Every row comes from one small tree of marks. Brackets hold a mark, then the marks that hang from it, in alphabetical order. Every link used is in the known rows. Which tree was each row made from?
Known rows:
(gona kesiz): [-2.99  0.00  1.38 -1.76 -2.81 -1.35  1.05  2.23  3.03  0.18 -0.36 -2.09
  0.40 -1.06  0.54 -0.03 -2.10  0.77 -1.45 -0.96  1.80]
(pese (dukif (lifamef deze))): [ 0.01  1.39 -0.16 -1.40 -0.68 -3.55  2.32  0.39  1.91  2.73 -0.88 -1.06
  0.00 -0.69  0.18 -4.35 -1.63  1.27 -0.04  1.47  2.12]
(pese (dukif (lifamef pebipo))): [-1.02  0.53  0.69 -1.92 -1.70 -2.65  2.44  1.28  2.95  1.55 -1.22 -0.84
  0.33 -1.54  0.15 -4.55 -1.03  0.94 -0.02  1.74  1.82]
(lifamef (deze kesiz) (dukif pese) pebipo): [-1.22  0.20  2.49 -0.17 -2.95 -1.00  2.08  1.01  4.63  2.71 -4.06 -3.36
 -0.60 -2.51 -0.70 -0.71 -6.27  2.13  2.70 -1.14  1.81]
(dukif (lifamef deze pebipo) pese): [ 2.16 -0.85  1.06  0.21 -4.41 -4.70  1.72 -1.40  3.73  2.46 -1.54 -1.31
  0.05  0.27 -1.16 -2.51 -2.37  0.30  2.47 -2.02  2.35]
(pebipo (lifamef deze dukif)): [ 0.67 -0.24 -0.24  0.71 -0.19 -1.48  3.14  1.48  2.40  1.98 -1.44 -1.69
  1.99 -1.06 -0.83 -1.91 -2.36  0.96  2.41 -0.90  0.87]
(lomut (zulaz (bufi pebipo))): [ 0.57  0.50  2.37 -1.66 -4.77 -2.27  1.24 -0.24  3.95  1.46  0.29 -1.70
  0.89 -0.47 -0.83 -0.52 -0.37  0.45 -0.51  1.66  0.61]
(lomut (zulaz bufi)): [ 0.28  1.75  0.87 -1.81 -3.71 -2.77  1.77 -0.60  3.78  2.16 -0.09 -1.82
  1.17 -0.25 -0.61 -0.02  0.09  0.24 -0.59  1.21  1.20]
(lifamef deze pebipo): [ 1.11 -0.38  1.77  0.07 -2.60 -0.91  1.62  1.29  2.47  1.14 -2.44 -1.62
 -0.78 -1.12 -2.06 -0.92 -4.60  1.46  0.81  0.57  1.17]
(lomut (zulaz biri bufi)): [ 1.68  1.21  1.26 -2.53 -2.94 -2.54  1.20 -1.68  2.98  2.77 -0.88 -0.99
  1.79 -0.70 -0.88  0.67  0.38  1.00 -0.96  0.95  1.13]
(biri lomut (zulaz (bufi (pebipo lifamef)))): [ 1.19 -2.43  2.27 -2.85 -5.18 -2.18  2.56  1.96  3.42  1.60  2.72 -0.72
  1.07 -2.47 -0.10 -0.50 -1.42  0.73  0.77  0.02  1.41]
(kesiz deze): [-1.03  1.98  0.80 -0.66  1.03 -3.31  1.40  0.63  1.04  1.32 -0.86 -0.99
  1.71 -0.09 -1.48 -2.23 -2.62  1.15 -0.04  0.47  1.51]
(lomut (zulaz biri (bufi (pebipo (lifamef (deze kesiz) dukif))))): [ 2.17 -1.10  2.27 -1.45 -2.98 -1.68  1.23 -0.57  3.91  3.30 -1.29 -1.00
  1.48 -1.73 -0.35  0.86 -1.91  1.84  0.18  0.55  0.60]
(biri lomut (zulaz (bufi pebipo))): [ 0.86 -1.38  2.69 -3.30 -5.33 -2.17  2.05  1.70  3.41  1.55  2.53 -1.24
  0.31 -2.57 -0.17 -0.81 -2.03  1.07  0.28  0.54  1.45]
(pebipo (lifamef (deze kesiz) (dukif pese))): [-0.78 -0.40  0.51 -0.25 -1.34 -2.41  2.90  0.82  3.37  2.68 -1.92 -2.51
  1.76 -0.81 -0.23 -0.74 -3.18  1.16  2.74 -2.08  1.72]
(pebipo (lifamef (deze kesiz) dukif)): [-0.56 -0.79  0.17 -0.44 -0.51 -1.20  2.81  1.96  3.29  2.30 -1.61 -2.25
  1.55 -1.06 -0.20 -0.88 -3.59  1.32  1.70 -1.13  1.24]
(biri zulaz): [-0.76  1.27  1.29 -1.67 -3.95 -1.57  3.52  0.70  1.81  0.30  1.56 -1.97
  0.39 -0.12  0.17 -1.15 -1.87  1.26 -0.05 -0.56  1.73]
(lomut zulaz): [-0.17  1.88  0.90 -1.20 -3.08 -1.65  2.76  0.78  2.83  1.19 -0.52 -2.56
  0.50  0.34 -0.23 -1.77 -0.74  0.95 -0.71  0.13  1.11]
(gona gufif (kesiz deze)): [-1.24  0.41  1.36  1.57 -0.29 -2.25  0.36  2.63  2.78 -1.40 -0.06 -0.78
  0.73 -2.26  0.39 -1.11 -3.28  1.43 -1.88 -0.78  2.69]
(pebipo (lifamef (dukif pese))): [-1.37  0.28  0.38 -0.48 -1.34 -2.41  3.39  0.83  3.25  1.34 -1.12 -2.16
  3.09 -0.76 -0.54 -2.14 -0.19  0.20  2.98 -1.69  1.26]
(lifamef (deze kesiz) pebipo): [-0.43 -1.15  2.16 -1.30 -3.09 -0.49  1.20  1.88  3.44  1.51 -2.77 -2.35
 -1.25 -1.00 -1.25  0.30 -6.18  1.96 -0.19  0.27  1.55]

Write each row's tree:
[ 0.94 -0.83  2.09 -2.92 -3.87 -2.17  1.31  2.01  3.98  2.19  0.31 -1.95
  0.59 -1.90 -0.72 -1.55 -1.02  0.78 -0.38  0.92  0.94]
(biri (lomut (zulaz (bufi pebipo))))
[ 0.75  0.12  0.92 -2.99 -3.15 -2.53  1.81  1.72  3.82  2.84 -0.02 -2.02
  0.80 -1.75 -0.52 -1.15 -0.63  0.66 -0.35  0.54  1.43]
(biri (lomut (zulaz bufi)))
[ 1.67 -2.44  3.49 -4.65 -2.68 -2.44 -1.02 -0.05  2.61  2.11 -0.35 -0.22
  2.11 -2.58 -2.04  0.24 -0.71  1.15 -0.50  1.63  0.69]
(zulaz (biri lomut) (bufi pebipo))
[ 1.89  0.26  0.39 -0.41 -3.49 -5.78  1.61 -2.14  2.68  2.89 -0.51 -1.71
  0.63  1.31 -0.81 -2.70 -1.36  0.19  2.01 -2.29  2.67]
(dukif (lifamef deze) pese)
[-0.78 -1.83  2.66 -0.71 -2.22 -0.70  2.04  2.34  3.06 -0.36 -0.15 -1.77
  2.00 -1.04 -0.91 -3.10 -1.40  0.72  1.50  0.12 -0.21]
(bufi (pebipo (lifamef dukif)))
[ 0.31  0.51  0.45 -0.96 -1.27 -2.84  2.46  0.91  2.65  2.34 -1.62 -0.74
 -0.50 -1.58 -0.02 -4.27 -2.39  1.39  0.39  1.62  1.93]
(pese (dukif (lifamef deze pebipo)))
[ 0.82 -1.62  2.35 -2.18 -5.16 -2.71  3.00  1.42  4.12  2.22  2.08 -1.33
  1.49 -3.25  0.21 -1.02 -1.40  0.76  2.42 -0.90  1.59]
(biri lomut (zulaz (bufi (pebipo (lifamef (dukif pese))))))
[ 3.31 -3.58  2.64 -3.22 -2.13 -2.68 -0.49  0.05  2.37  2.86 -0.47  0.45
  2.37 -2.53 -2.13  0.75 -1.16  1.13  0.48  0.97  0.70]
(zulaz (biri lomut) (bufi (pebipo (lifamef deze))))
[ 2.81 -2.84  2.81 -2.67 -2.12 -3.05  0.05 -0.56  3.10  3.53 -1.04 -0.12
  2.68 -3.23 -1.86  0.19 -1.08  1.20  2.08  0.07  0.98]
(zulaz (biri lomut) (bufi (pebipo (lifamef deze (dukif pese)))))
[ 1.16 -1.90  1.57 -2.00 -3.06 -1.66  1.90  2.63  4.74  3.57 -0.48 -2.09
  0.55 -2.79  0.00 -0.97 -2.81  1.42  0.66  0.01  1.01]
(biri (lomut (zulaz (bufi (pebipo (lifamef (deze kesiz) dukif))))))
[ 2.34 -2.42  2.00 -1.96 -4.87 -2.28  2.45  1.68  3.13  2.26  2.49 -0.64
  0.50 -2.54 -0.25 -0.27 -2.52  1.08  1.04 -0.01  1.53]
(biri lomut (zulaz (bufi (pebipo (lifamef deze)))))
[ 1.45 -2.19  0.89 -0.99 -3.60 -2.64  1.26  0.78  3.97  2.10 -1.42 -1.48
 -0.58 -0.07 -0.46 -1.74 -4.27  1.08  0.14 -0.78  1.81]
(dukif (lifamef (deze kesiz) pebipo))
[ 2.27 -0.89  2.24 -1.86 -3.60 -2.16  1.14 -1.02  3.18  2.04 -0.23 -0.37
  2.22 -0.83 -0.93  0.33  0.54  0.93 -0.30  0.98  0.56]
(lomut (zulaz biri (bufi (pebipo lifamef))))
[ 2.25 -3.64  2.87 -4.09 -2.31 -2.57 -0.36  0.28  2.77  2.12 -0.12  0.39
  2.93 -2.59 -1.91  0.50 -0.01  0.81  0.28  1.00  0.56]
(zulaz (biri lomut) (bufi (pebipo lifamef)))
[ 1.09 -1.36  1.45 -1.89 -3.08 -1.80  2.22  2.62  4.45  2.57  0.02 -1.75
  1.53 -2.79 -0.21 -2.04 -0.71  0.77  0.92  0.30  0.64]
(biri (lomut (zulaz (bufi (pebipo (lifamef dukif))))))
[ 0.98 -1.49  1.44 -0.82 -4.80 -4.43  1.44 -0.95  4.31  2.73 -1.83 -1.91
 -0.35  0.24 -0.58 -1.45 -3.64  0.72  1.65 -2.17  2.70]
(dukif (lifamef (deze kesiz) pebipo) pese)
[ 2.06 -3.24  2.69 -3.54 -1.79 -1.98 -0.09  0.60  3.26  2.49 -0.64  0.08
  3.16 -3.37 -1.62 -0.22 -0.31  1.09  1.02  0.87  0.42]
(zulaz (biri lomut) (bufi (pebipo (lifamef dukif))))
[ 0.61 -0.29  1.22 -3.40 -4.42 -2.60  2.65  1.29  3.08  2.35  2.13 -1.37
  0.71 -2.36  0.00 -0.21 -1.56  0.81  0.17  0.05  2.11]
(biri lomut (zulaz bufi))
[-1.79  1.05  2.33 -0.46 -2.95 -1.11  2.62  0.96  4.37  0.99 -3.05 -2.90
  1.01 -2.51 -1.10 -2.64 -2.50  1.09  2.97 -0.75  1.15]
(lifamef (dukif pese) pebipo)
[ 0.57  0.52  1.50  1.11 -1.39  0.00  2.39  1.79  3.50  1.86 -3.30 -2.31
 -0.28 -2.92 -1.41 -2.25 -5.19  1.85  2.38  0.34  0.64]
(lifamef deze dukif pebipo)
[-0.66  0.02  0.75 -1.76 -1.67 -2.57  2.16  1.29  3.24  2.69 -1.87 -1.19
 -0.82 -1.54  0.42 -3.43 -3.41  1.70 -0.17  1.46  2.16]
(pese (dukif (lifamef (deze kesiz) pebipo)))
[ 2.32 -1.44  2.37 -2.02 -3.58 -2.08  0.83 -0.92  3.42  2.94 -0.79 -0.71
  1.20 -0.74 -0.70  1.55 -1.64  1.61 -0.55  0.71  0.86]
(lomut (zulaz biri (bufi (pebipo (lifamef (deze kesiz))))))
[ 0.98 -1.29  3.45 -3.74 -2.89 -2.39 -1.10 -1.67  2.29  1.32 -0.47 -0.18
  2.40 -1.24 -2.16  0.85 -0.37  0.97 -0.65  2.00  0.56]
(zulaz biri (bufi pebipo))
[ 0.52 -0.83  1.38 -1.08 -4.86 -4.49  1.82 -1.00  4.22  1.39 -1.11 -1.52
  0.95  0.37 -0.91 -2.99 -0.65 -0.24  1.99 -1.88  2.15]
(dukif (lifamef pebipo) pese)
[ 1.99 -3.70  2.85 -3.59 -1.87 -1.92 -0.31  0.65  3.50  3.49 -1.09 -0.31
  2.28 -3.48 -1.27  0.77 -2.44  1.71  0.66  0.67  0.69]
(zulaz (biri lomut) (bufi (pebipo (lifamef (deze kesiz) dukif))))
[ 0.25 -1.47  2.70  0.40 -2.60 -1.76  2.04  1.15  2.87  0.79 -0.77 -1.84
  1.35 -0.92 -1.28 -2.57 -2.45  0.92  2.66 -0.64  0.45]
(bufi (pebipo (lifamef deze (dukif pese))))
[ 1.05 -0.88  2.04 -1.30 -4.51 -2.28  1.45  0.19  4.29  2.32 -0.03 -1.53
  0.64 -0.37 -0.50  0.70 -1.96  0.90 -0.26  0.91  0.89]
(lomut (zulaz (bufi (pebipo (lifamef (deze kesiz))))))
